Every row comes from one small tree of marks. The marks that hang from a mark follow it in brackets, in the order of their numbers. Every link used is in the known rows. Which tree was each row made from?
Known rows:
J978[J45[J710] J848]: [-3.27 -1.64  2.08 -1.35 -3.26 -1.18 -3.07 -1.55 -2.61 -1.33  1.61  0.54
  2.10 -1.62  1.71 -0.27  1.12  0.41 -1.26 -0.04]
J877[J65[J710 J848[J45]]]: [-0.82  1.50 -4.09 -0.83 -3.40 -1.87  0.29 -3.09  0.57 -3.59 -2.09 -0.65
 -1.84 -0.70 -0.32  3.22 -3.08 -0.84  0.30  1.14]
J877[J65[J45 J848]]: [-1.39 -0.16 -1.42  0.73 -2.89 -1.84  0.39 -0.48 -1.27 -1.95  0.20 -0.52
 -1.30 -1.10  0.60  3.18 -0.67  1.11  1.21 -0.65]
J848[J45[J571 J710 J877]]: [-2.37 -2.18 -3.40 -0.82 -1.36 -2.13 -1.06 -0.49  0.02 -0.79  0.88 -2.60
 -2.34 -4.58  0.80  2.71 -5.79  3.08 -1.94  0.18]
J65[J45[J978] J710 J848 J877]: [-2.56  0.05 -4.22  0.99 -4.84 -0.01  0.63 -1.56 -0.81 -0.56 -2.15 -0.09
 -1.68 -0.68 -0.91  3.81 -2.62  0.49  0.81 -0.59]
J710[J877[J65[J45]]]: [-1.21 -0.34 -2.18 -1.76 -3.02 -1.65 -0.87 -0.60  0.08  0.28 -0.36 -0.82
 -0.75 -0.79 -1.77  0.98 -1.23  1.87  1.85 -1.75]
J710[J877[J65[J848[J45[J978]]]]]: [-0.26  1.92 -3.28 -1.64 -1.92 -1.56  3.13 -3.41  3.33 -1.94 -2.89 -1.10
  0.64 -2.38 -4.00  4.87 -4.24  1.37  1.83  1.23]
J65[J710 J848[J45] J877]: [-0.83  0.87 -4.40 -1.76 -3.52 -0.53 -0.39 -2.56 -0.75 -2.14 -2.66  0.51
 -1.84  0.95 -0.89  1.63 -2.03 -0.05  0.47  0.58]
J978[J45[J710 J877[J65]] J848]: [-5.84  0.50  0.18 -1.61 -2.52 -4.04 -3.64 -3.45 -1.95 -1.31 -0.27 -1.27
 -0.11 -2.12  0.73  1.86 -0.88  3.59 -1.48  0.96]
J848[J45]: [ 0.75 -0.41 -0.40 -0.29 -0.08  0.60  0.69 -0.85  0.82 -1.59 -1.18 -0.48
  0.56 -1.11 -0.56  0.04 -2.46 -0.25  0.49  0.44]
J65[J45[J710 J877 J978] J848]: [-4.05 -0.57 -2.13  0.91 -2.31 -1.41  2.01 -0.31  1.07 -0.44  0.57 -2.16
 -1.43 -4.41  0.73  6.57 -3.81  3.18 -0.52  0.21]
J978[J45]: [-1.13 -0.11  1.77  0.83 -1.75 -0.99 -2.77 -0.10 -1.83 -0.73 -0.16 -1.02
  0.79  0.18 -0.59 -1.20  0.77 -0.27 -0.42  0.02]
J65[J710]: [-0.78  0.47 -2.54 -0.18 -2.23  0.00 -1.15 -0.67 -0.13 -0.42 -0.19 -0.10
 -1.31  0.31  0.29  0.19 -0.83 -1.13 -0.46 -0.18]
J45[J571 J877[J65[J710]] J978[J848]]: [-4.81  1.34 -6.58  1.89 -3.13 -1.36 -1.95 -3.74  0.11 -0.81 -0.21 -1.69
 -1.90 -3.93 -0.84  4.59 -6.09  4.78 -1.02  1.36]
J45[J571 J877]: [-2.05 -0.18 -3.47  1.41 -0.53 -1.07 -2.50  0.74 -0.64  0.64  1.69 -2.12
 -2.67 -2.04 -0.31  1.60 -3.04  4.59 -1.05  0.11]
J571[J877]: [-1.11  2.52 -0.98  0.97  1.12 -0.47 -1.09 -0.37  1.49  0.01  0.99 -1.10
 -1.39 -0.74 -1.22  0.20 -2.43  1.51 -0.14  0.79]
J848[J45[J877[J65[J710]] J978]]: [-2.75  2.41 -4.96  0.55 -1.07 -1.89  1.31 -4.63  3.09 -1.58 -4.68 -3.01
 -1.83 -2.88 -2.54  4.38 -7.36  1.40 -0.14  2.15]
J45[J571 J710 J877 J978[J848]]: [-4.60 -1.21 -3.36  0.60 -1.63 -0.81 -0.52 -1.62  0.09  0.34  2.01 -1.16
 -0.41 -5.54  0.85  4.48 -4.93  4.97 -1.94  0.71]
J978[J848[J45[J571 J877[J65[J710]]]]]: [-3.73  0.47 -6.79  0.29 -3.80 -1.23 -3.81 -3.53 -0.60 -2.60  0.08 -1.65
 -2.39 -3.38 -0.15  2.75 -6.45  4.90 -0.54  1.06]
J710[J877[J65]]: [-0.68  1.35 -1.96 -2.88 -1.25 -2.39 -0.48 -1.76  1.02  0.48 -1.27 -0.35
 -0.47  0.36 -2.36  0.65 -0.26  1.22  1.20 -0.42]
J877[J65]: [-0.54  0.66 -0.38 -0.51  0.06 -2.24  0.50 -1.91 -0.06 -0.54 -1.74 -0.28
 -0.68 -0.08 -0.36  0.92 -0.58 -0.26  0.18  0.32]
J978[J45[J571 J710 J877[J65]] J848]: [-6.06 -1.02 -1.75 -0.46 -3.84 -4.50 -5.25 -2.56 -3.34 -1.27  1.60 -2.01
 -1.25 -3.84  1.09  2.26 -2.61  4.80 -2.14  0.36]

Which tree is each row?
[-3.84  2.11 -7.29  2.21 -3.44 -3.07 -0.45 -2.46  0.64 -1.11 -0.71 -2.77
 -4.03 -3.37 -1.14  6.88 -5.81  3.58 -1.17  1.56]
J45[J571 J877[J65[J710 J848]] J978]
[-3.14  0.61 -2.13 -1.33  0.70 -3.43  3.32 -4.34  3.02 -1.08 -4.15 -2.59
 -0.92 -4.47 -1.23  5.27 -6.83  1.31 -0.91  1.78]
J848[J45[J710 J877[J65] J978]]
[-1.39 -0.60 -4.13 -1.44 -5.38  0.57 -2.61  0.56 -0.03  0.55  1.18 -0.76
 -1.12 -0.65 -1.04  0.15 -1.37  0.93  1.14 -2.28]
J65[J45 J710[J877]]
[-2.52 -0.46 -1.43 -3.27 -2.38  0.17  1.19 -2.36  1.92  0.80  0.88  0.92
  2.37 -3.05 -0.95  2.73 -1.57  1.98  0.09 -0.11]
J45[J710[J877] J978[J848]]
[-3.71 -1.03 -1.89 -0.42 -2.95 -1.76 -0.39  0.84 -0.58 -0.60  2.08 -1.67
 -2.46 -2.80  2.05  4.56 -1.69  3.44 -0.57 -0.54]
J65[J45[J710 J877] J848]
[-2.69 -0.06 -2.84  1.50 -0.38 -1.95  0.42 -0.82  1.64  0.55  1.69 -2.01
 -1.82 -5.50 -0.65  3.68 -6.64  1.30 -2.05  0.55]
J45[J571[J877] J710 J978]
[-3.59 -1.64 -5.32  2.82 -5.71 -0.11 -1.46 -2.64 -1.52 -1.64  0.89 -0.87
 -0.68 -4.85  0.39  3.56 -5.72  2.20  0.23 -0.77]
J877[J65[J45[J571 J978[J848]] J710]]
[-3.16  0.75 -6.50  4.70 -4.94 -0.03 -1.64  0.17  0.53 -1.31  3.02 -2.72
 -3.43 -4.87 -0.87  5.12 -7.31  2.69 -0.35 -0.12]
J65[J45[J571[J877] J978] J710 J848]
[-4.58 -1.79 -2.97  2.52 -3.07  0.11 -1.19 -0.74 -0.10 -0.45  4.05 -1.27
 -0.39 -7.05  0.84  3.76 -7.08  3.71 -0.93 -0.51]
J65[J45[J571[J877] J710 J978[J848]]]
[-2.58  2.10 -4.78 -0.77 -1.50 -2.33 -0.99 -3.47  1.42 -1.95 -3.17 -2.48
 -2.78 -1.23 -1.26  2.44 -5.13  1.83 -0.17  1.45]
J848[J45[J877[J65[J710]]]]
[-0.46 -2.03 -2.40  0.82 -2.40  1.71 -1.93 -1.07 -1.29 -2.39  2.12  0.17
  0.97 -3.27  0.48  0.36 -3.75  2.85  0.25  0.06]
J978[J848[J45[J571]]]
[-2.37 -0.31 -4.05 -0.44 -5.30 -0.46 -1.65 -0.44 -2.54 -0.77 -0.75  0.41
 -2.61  0.89  0.33  1.80 -0.46  0.88  0.71 -1.25]
J65[J45 J710 J848 J877]
[-4.88  0.52 -1.45  0.79 -1.67 -1.68  0.84 -3.52  1.34 -1.10  0.46 -0.92
  0.05 -5.37  0.15  4.21 -5.84  2.29  0.01  0.38]
J571[J877[J65[J45[J710 J978[J848]]]]]
[-2.81 -1.06 -1.18  0.08 -2.94 -2.94  3.43 -2.15  0.36 -1.47 -0.85 -0.97
 -0.69 -4.13  0.94  6.16 -3.13 -0.38  0.03 -0.33]
J877[J65[J45[J710 J978] J848]]
[ 0.39 -1.61 -2.60  2.20 -0.93  0.59  1.51 -1.16  1.12 -1.23 -0.81 -1.78
  0.35 -4.51 -1.56  2.59 -6.43  0.69 -0.20  0.57]
J848[J45[J571 J978]]
[-2.51 -0.18 -1.68 -0.78  0.62 -1.18  2.73 -2.49  3.11 -0.55 -2.45 -2.37
 -0.24 -4.43 -0.79  4.38 -6.22  1.56 -0.99  1.44]
J848[J45[J710 J877 J978]]
[-1.32 -0.72 -3.81  1.15 -0.72 -0.43 -1.84 -0.06  0.08 -0.96  0.52 -2.68
 -2.06 -3.22 -0.87  1.69 -5.55  4.33 -0.70  0.62]
J848[J45[J571 J877]]
[-4.91  0.40 -2.11  1.61 -3.16 -2.87 -5.91 -2.15 -3.20 -1.44  1.21 -2.10
 -0.95 -2.46 -0.54  1.14 -2.39  5.94 -0.97  0.86]
J978[J45[J571 J877[J65]] J848]
[-1.55 -2.94 -3.63 -3.55 -4.25  0.02 -2.17 -1.17 -0.38 -1.01  3.01  0.29
  0.86 -4.41 -0.01  1.19 -3.66  3.14 -0.21 -1.07]
J978[J848[J45[J571 J710[J877]]]]
[-1.48  0.02 -5.00 -1.20 -6.48  0.25 -2.22  0.85 -0.18 -0.76  2.21 -0.56
 -1.66 -0.36 -0.72  2.28 -0.52  1.66  1.35 -1.79]
J65[J45 J710[J877] J848]
